Known rows, with every way that one mark hangs from another
j_434[j_825[j_310[j_327] j_522]]: [-48 1 7 40 1 13 44 -36 5 5 20 -29 46 37 18 -22 15 30 -15 31 7 -25 24 24 23 -35 4 64 7 -3 43 15 -48 0 -7 -19 43 4 -10 -62 44 -14 -14 3 -17 63 24 19 9]
j_327[j_691]: [-19 -1 32 -15 -15 -9 4 -23 3 18 17 2 25 13 -2 10 2 12 -10 16 -2 -12 22 27 6 -6 -1 -1 5 -11 12 -8 -39 -22 -22 11 12 6 -16 -45 -7 -8 -17 -11 11 51 32 1 8]
j_327[j_434[j_825[j_310]] j_691]: [-13 31 4 32 -8 -1 58 -46 41 35 14 -24 37 26 17 12 18 60 -23 18 2 -35 54 60 5 -36 9 12 1 0 6 18 -60 -24 -17 -13 20 8 -23 -47 31 0 -25 -5 16 57 56 25 3]
j_691[j_545[j_556] j_825[j_310[j_327] j_522]]: [-65 8 -2 79 17 -68 45 -9 -1 47 44 -22 78 66 39 -17 -10 -29 -35 32 -4 -36 -10 72 -7 -18 73 60 4 -61 17 20 -18 -32 -80 5 45 28 -77 -25 1 -30 14 24 -21 45 45 12 29]
j_545[j_556]: [-25 -24 29 3 0 -13 6 2 -1 1 15 17 21 23 4 -2 -23 -22 -5 46 14 10 6 37 -10 2 27 -4 -7 -26 -14 0 -11 -20 -61 8 30 14 -40 -22 -16 -19 10 8 -10 42 17 -17 3]
j_310[j_825[j_522[j_327[j_434] j_878[j_995]]]]: [-50 14 3 3 5 48 32 -28 -20 -36 -28 -37 7 48 5 -14 -31 7 -21 5 3 -44 20 -3 12 -31 -25 58 5 17 31 -20 -50 11 23 0 43 -7 3 -32 16 7 1 3 -12 52 14 26 1]
j_995[j_878[j_522[j_327[j_310] j_957]]]: [-15 -39 16 -67 -5 24 11 -27 -29 -24 -36 -24 20 15 -6 23 3 -5 22 -7 14 9 11 -8 15 -7 -76 35 -21 7 14 -37 -17 -12 59 26 42 -12 23 -31 -22 12 28 -18 7 27 8 40 5]
j_310[j_825[j_434 j_522[j_327]]]: [-55 13 7 14 13 38 49 -35 -4 -20 6 -43 -9 67 15 -14 -30 10 -26 10 14 -46 11 31 -4 -31 -16 53 -2 19 28 -1 -45 -6 6 -4 40 8 -17 -34 28 19 0 18 -10 44 19 26 26]
j_434[j_825[j_522[j_878[j_995] j_957]]]: [-53 -17 6 -17 -8 32 15 -30 -20 -17 -43 -17 25 16 -6 -17 -1 8 11 6 -10 -17 18 -9 24 -8 -54 71 22 7 56 -1 -42 19 39 -8 45 -9 9 -25 28 -24 -13 -9 -27 39 10 22 -7]
j_310[j_327[j_691[j_545[j_556]]] j_825[j_434 j_522]]: [-80 35 18 77 11 -6 40 -43 15 18 42 -36 32 77 22 -34 -29 27 -38 15 1 -71 3 71 -3 -53 39 52 5 2 27 -2 -63 -32 -44 -5 22 -5 -46 -59 34 28 -22 16 -2 72 42 13 33]
j_310[j_327[j_691[j_545]]]: [-33 20 32 21 -4 -33 -5 -27 5 31 42 -10 53 35 10 -18 3 16 -28 16 1 -27 1 34 6 -29 23 12 -2 -18 19 -7 -46 -25 -38 22 4 -7 -26 -48 -12 3 -20 -7 -6 61 18 7 20]
j_522[j_327[j_310 j_434 j_691] j_878[j_995] j_957]: [-14 35 -9 -80 -21 33 34 -43 -9 -18 -74 -50 33 69 12 10 -21 52 -19 -34 -10 -44 52 -10 -2 -19 -90 47 34 30 52 -26 -55 21 75 10 20 -13 38 -20 -9 18 -15 -13 8 32 16 48 5]
j_434[j_825[j_310[j_327[j_691[j_545]]] j_522[j_957]]]: [-62 14 5 35 -7 -1 36 -39 3 17 15 -35 57 46 21 -25 18 35 -12 17 -9 -35 25 38 12 -22 0 71 20 0 63 19 -54 -4 6 -18 34 7 -16 -62 41 -18 -21 2 -18 52 36 21 18]
j_825[j_310[j_327] j_434 j_522[j_878]]: [-51 -8 -1 18 -1 7 90 -50 -20 -15 -7 -47 2 108 13 -18 -19 32 -45 18 56 -47 49 36 36 -56 2 76 9 4 31 -5 -41 7 5 -9 57 1 -16 -31 39 15 -19 36 -8 45 23 48 21]
j_327[j_310[j_825] j_691[j_545[j_556]]]: [-28 46 28 53 -8 -33 28 -31 27 40 32 -26 69 28 19 8 -16 33 -22 23 -20 -37 10 74 -5 -17 50 11 14 -27 0 -1 -52 -41 -52 -10 13 12 -47 -60 22 -3 -4 -30 14 77 69 -23 9]
j_691[j_327 j_545]: [-24 -6 18 13 -1 -64 2 -25 9 52 35 -5 68 28 40 -18 -3 -38 -33 22 4 11 -18 31 -11 8 40 1 -22 -59 -1 5 -9 -34 -43 45 23 24 -47 7 -17 -40 22 0 -33 22 3 4 31]
j_522[j_327[j_310 j_691[j_545 j_825]] j_957]: [-34 46 3 -41 -3 -21 21 -33 8 27 3 -46 67 62 36 1 0 24 -18 -25 -34 -40 8 41 -29 5 -44 48 24 5 51 10 -44 -14 19 8 6 17 -9 -38 -13 -2 3 -4 6 32 31 27 40]
j_310[j_327]: [-28 5 29 4 7 -5 -1 -18 -3 7 25 -6 33 34 1 -19 -5 5 -22 18 20 -18 2 9 15 -34 0 22 -16 -4 5 -6 -34 -9 -21 15 17 -12 -10 -37 -14 2 -5 4 -14 63 -6 13 13]
j_310[j_825[j_522[j_327 j_957]]]: [-68 17 12 -9 4 43 15 -24 -19 -28 -10 -35 12 51 12 -23 -25 0 -10 -2 -6 -39 10 12 -1 -13 -28 68 8 28 43 -2 -47 5 25 -8 32 6 -4 -46 16 -1 4 13 -12 51 16 21 17]
j_825[j_310[j_327[j_691[j_545]]] j_434 j_522]: [-53 4 6 41 -6 -16 78 -48 1 17 30 -53 24 109 30 -16 -6 35 -51 27 44 -46 45 75 13 -56 38 61 12 -9 39 7 -42 -24 -27 -7 44 12 -35 -52 39 19 -27 35 1 40 46 40 31]
j_878[j_522[j_327[j_434[j_825[j_310]]] j_957] j_995]: [-5 -29 -2 -69 1 54 13 -16 -39 -15 -45 -41 15 53 1 17 8 14 6 -11 5 -11 48 -28 -1 -20 -92 58 2 8 67 -31 -30 -3 60 15 47 3 41 -29 -7 14 -7 5 -17 26 11 55 11]
j_434[j_825[j_522]]: [-46 -11 14 15 2 20 24 -29 -1 0 0 -10 35 10 9 -14 10 5 3 31 -2 -8 10 18 17 -15 -17 53 3 0 36 16 -39 0 -2 -9 40 1 -13 -40 30 -24 -8 -7 -19 47 17 13 -1]
j_434[j_825[j_310[j_327] j_522[j_878[j_995]]]]: [-44 -5 0 25 -5 23 43 -32 -8 -10 -9 -30 36 38 5 -21 6 30 -14 24 4 -30 31 -1 33 -36 -12 73 15 -7 50 -2 -50 14 17 -12 51 -7 7 -50 43 -12 -22 -6 -25 61 16 22 -2]
j_995[j_878[j_522[j_327[j_434[j_825]] j_957]]]: [-20 -37 6 -54 -1 32 15 -31 -20 -22 -38 -25 16 10 -4 18 9 5 24 -8 10 4 14 -6 11 -9 -81 34 -22 13 17 -29 -21 -11 59 26 44 -11 23 -26 -14 12 22 -13 2 21 8 49 5]

Rows
[-48 -8 5 28 4 3 82 -42 -9 1 19 -48 10 108 22 -15 -10 27 -47 28 56 -38 46 58 20 -58 19 68 1 -1 30 8 -37 -11 -15 -9 52 10 -26 -44 40 19 -18 43 -7 45 30 46 29]
j_825[j_310[j_327] j_434 j_522]
[-21 -21 17 -79 8 41 0 -22 -43 -21 -16 -21 20 39 1 12 11 -10 16 -11 9 -2 19 -14 -5 4 -80 53 -6 19 46 -17 -28 -2 42 13 32 14 17 -31 -21 -1 10 11 -5 28 5 40 26]
j_878[j_522[j_327 j_957]]
[-53 -8 -5 -52 -30 31 43 -31 -40 -29 -40 -51 26 93 16 -12 -9 22 -22 -3 5 -36 59 -4 15 -16 -36 80 44 9 80 -21 -44 24 50 1 46 8 21 -52 15 -4 -24 14 -3 31 28 43 11]
j_825[j_310 j_522[j_327[j_691] j_878[j_995] j_957]]
[-26 13 -20 -79 -12 48 21 -28 -22 -38 -81 -42 6 56 4 -8 -19 31 -10 -33 -11 -33 36 -35 -4 -6 -106 52 22 32 62 -18 -45 36 85 20 32 -12 41 1 -10 5 -5 -2 -26 10 -16 55 6]
j_522[j_327[j_434[j_825]] j_878[j_995] j_957]
[-12 8 14 -57 8 33 28 -41 -15 1 -15 -36 42 48 11 24 14 26 6 -11 7 -18 39 15 -5 -16 -69 53 -2 27 37 -13 -46 -14 36 -2 28 9 13 -41 -7 14 3 4 19 47 35 45 23]
j_878[j_522[j_327[j_310 j_434 j_691] j_957]]
[-39 24 -5 78 21 -77 44 -6 15 57 46 -22 71 52 33 -6 -11 -10 -41 22 -4 -38 -8 72 -14 -18 69 30 -10 -62 -8 21 -17 -36 -82 7 35 28 -76 -12 -8 -24 18 18 -21 44 36 8 29]
j_691[j_545[j_556] j_825[j_310[j_327[j_434]]]]
[-31 55 -12 -57 2 44 48 -48 -8 -32 -65 -53 24 65 13 -2 -30 46 -19 -36 -2 -51 33 -5 0 -14 -80 63 15 50 31 -6 -60 30 73 -7 24 -6 22 -14 1 9 15 -2 -1 42 5 46 13]
j_522[j_327[j_310[j_825] j_434] j_878 j_957]
[-47 5 1 21 -2 15 65 -41 -21 -16 -13 -37 37 80 11 -19 -8 26 -38 26 42 -38 53 20 42 -51 18 73 6 6 25 -6 -47 14 3 -12 54 -5 -10 -46 25 -3 -10 22 -4 62 26 44 -2]
j_825[j_310[j_327[j_434]] j_522[j_878]]
[-59 20 -12 18 20 -49 51 -33 -8 39 4 -48 52 81 41 -3 -9 -18 -29 -8 -6 -41 -14 66 -22 -8 -10 72 5 -26 39 23 -24 -23 -17 16 40 23 -52 5 2 -11 17 24 -20 7 30 43 43]
j_691[j_545 j_825[j_434 j_522[j_327[j_310] j_957]]]
[-52 -2 0 1 -9 24 45 -37 -15 -14 -25 -28 29 33 4 -18 7 24 0 13 0 -26 32 8 27 -10 -30 77 21 8 53 12 -43 19 34 -23 48 6 0 -40 46 -29 -8 0 -22 48 21 22 2]
j_434[j_825[j_310 j_522[j_878 j_957]]]
[-67 5 -11 15 15 -45 41 -30 -25 27 -22 -29 35 62 17 -6 -14 -30 -20 -11 0 -41 -12 49 -1 -2 -15 74 7 -27 32 14 -19 -10 -8 17 46 17 -54 24 2 -23 13 21 -29 2 20 41 29]
j_691[j_545 j_825[j_434 j_522[j_878 j_957]]]
[-23 33 6 69 18 -64 44 -36 47 64 34 -22 89 48 61 -13 -26 -9 -45 34 6 -14 -3 82 -21 -18 73 7 -26 -52 -29 17 -22 -47 -74 14 28 22 -72 -1 8 -22 33 3 -14 53 39 -3 23]
j_691[j_327[j_310[j_825] j_434] j_545[j_556]]
[-45 30 15 47 22 15 34 -31 10 -1 30 -32 -4 58 1 -24 -29 29 -35 -2 17 -62 -2 26 8 -54 -9 38 -22 15 5 -5 -53 -13 -9 -5 22 -10 -19 -36 22 29 -6 14 -16 70 3 17 31]
j_310[j_327 j_825[j_434]]
[-54 -8 12 -1 -2 24 17 -30 -6 -4 -15 -15 33 18 7 -19 10 6 11 16 -7 -14 11 17 12 -5 -39 65 9 11 49 18 -41 5 20 -12 38 0 -8 -37 29 -26 -8 -1 -23 40 16 19 4]
j_434[j_825[j_522[j_957]]]
[-76 33 20 42 6 24 22 -43 -4 -10 17 -26 35 48 3 -35 -21 28 -23 2 -6 -71 10 18 26 -50 3 64 8 18 32 -20 -75 -2 -2 -16 22 -20 -12 -66 24 16 -24 -1 3 95 29 12 13]
j_310[j_327[j_691] j_825[j_522[j_878]]]
[10 -32 20 -62 -3 37 9 -16 -33 -4 -13 -33 31 38 1 33 8 10 0 9 1 -4 36 -26 5 -29 -66 37 3 -14 47 -49 -33 -19 26 25 41 -2 35 -45 -13 21 -17 -17 3 50 21 31 8]
j_878[j_522[j_327[j_310 j_691]] j_995]
[-23 7 -11 25 38 -47 55 -36 40 67 30 -11 58 34 41 -2 -3 -27 -35 5 6 -22 -7 39 -3 -21 -3 30 -43 -36 -33 23 -19 -26 -41 8 35 17 -47 20 -7 -23 23 27 -10 51 14 38 37]
j_691[j_327[j_434] j_825]
[-18 -3 20 -68 5 30 15 -34 -27 -5 -8 -29 38 41 8 22 13 15 12 -11 1 -13 29 6 -3 -4 -73 54 3 20 47 -18 -43 -11 38 2 27 12 18 -47 -9 8 2 -1 11 46 28 36 27]
j_878[j_522[j_327[j_310 j_691] j_957]]
[-46 2 18 5 1 -18 25 -26 5 35 21 -6 43 26 10 7 6 -6 -11 11 -12 -30 11 42 9 -13 -2 37 7 -18 15 2 -41 -23 -31 -2 25 8 -32 -38 1 -11 -17 5 14 57 46 17 17]
j_327[j_691[j_825[j_522]]]
[-30 19 12 29 -9 -55 27 -21 6 56 37 -16 54 28 17 12 9 5 -26 8 -21 -33 8 53 -1 -6 31 15 6 -47 16 4 -35 -37 -44 11 19 26 -47 -33 -2 -22 -10 -7 1 44 48 6 25]
j_327[j_691[j_545 j_825[j_310]]]
[-59 8 3 -23 -23 4 42 -33 -22 -5 1 -54 46 91 36 -13 3 17 -26 10 5 -29 47 40 -4 -8 4 72 36 3 75 6 -40 -4 15 -2 34 27 -9 -66 13 -10 -9 22 1 30 42 34 26]
j_825[j_310 j_522[j_327[j_691[j_545]] j_957]]
[-56 5 17 34 -12 -12 41 -35 -13 13 33 -37 59 76 26 -21 7 18 -36 35 22 -32 39 46 23 -42 49 60 17 -16 41 2 -45 -15 -29 -4 38 9 -26 -73 23 -6 -21 16 1 64 46 23 14]
j_825[j_310[j_327[j_691[j_545]]] j_522]
[-40 -1 18 -22 3 22 33 -33 -12 -12 -3 -33 46 58 29 -6 -7 -1 -20 31 17 -8 19 25 5 -23 -10 57 10 7 35 1 -35 -2 -3 9 40 4 -5 -48 -1 -2 4 7 4 44 20 28 8]
j_825[j_522[j_327[j_310]]]
[-3 5 13 -27 23 43 40 -35 -13 -6 -3 -35 33 39 13 25 6 20 -5 5 21 -16 28 4 3 -31 -45 44 -21 17 11 -17 -43 -14 17 4 40 9 8 -38 0 16 17 0 9 60 24 39 15]
j_878[j_522[j_327[j_310[j_825] j_434]]]
[-16 1 8 20 1 -14 67 -32 5 10 30 -42 -4 85 10 -5 -13 38 -47 17 50 -36 38 45 10 -48 10 28 -12 -8 4 7 -31 -15 -17 -3 35 12 -22 -31 25 19 -13 29 -11 45 16 30 35]
j_825[j_310[j_327] j_434]
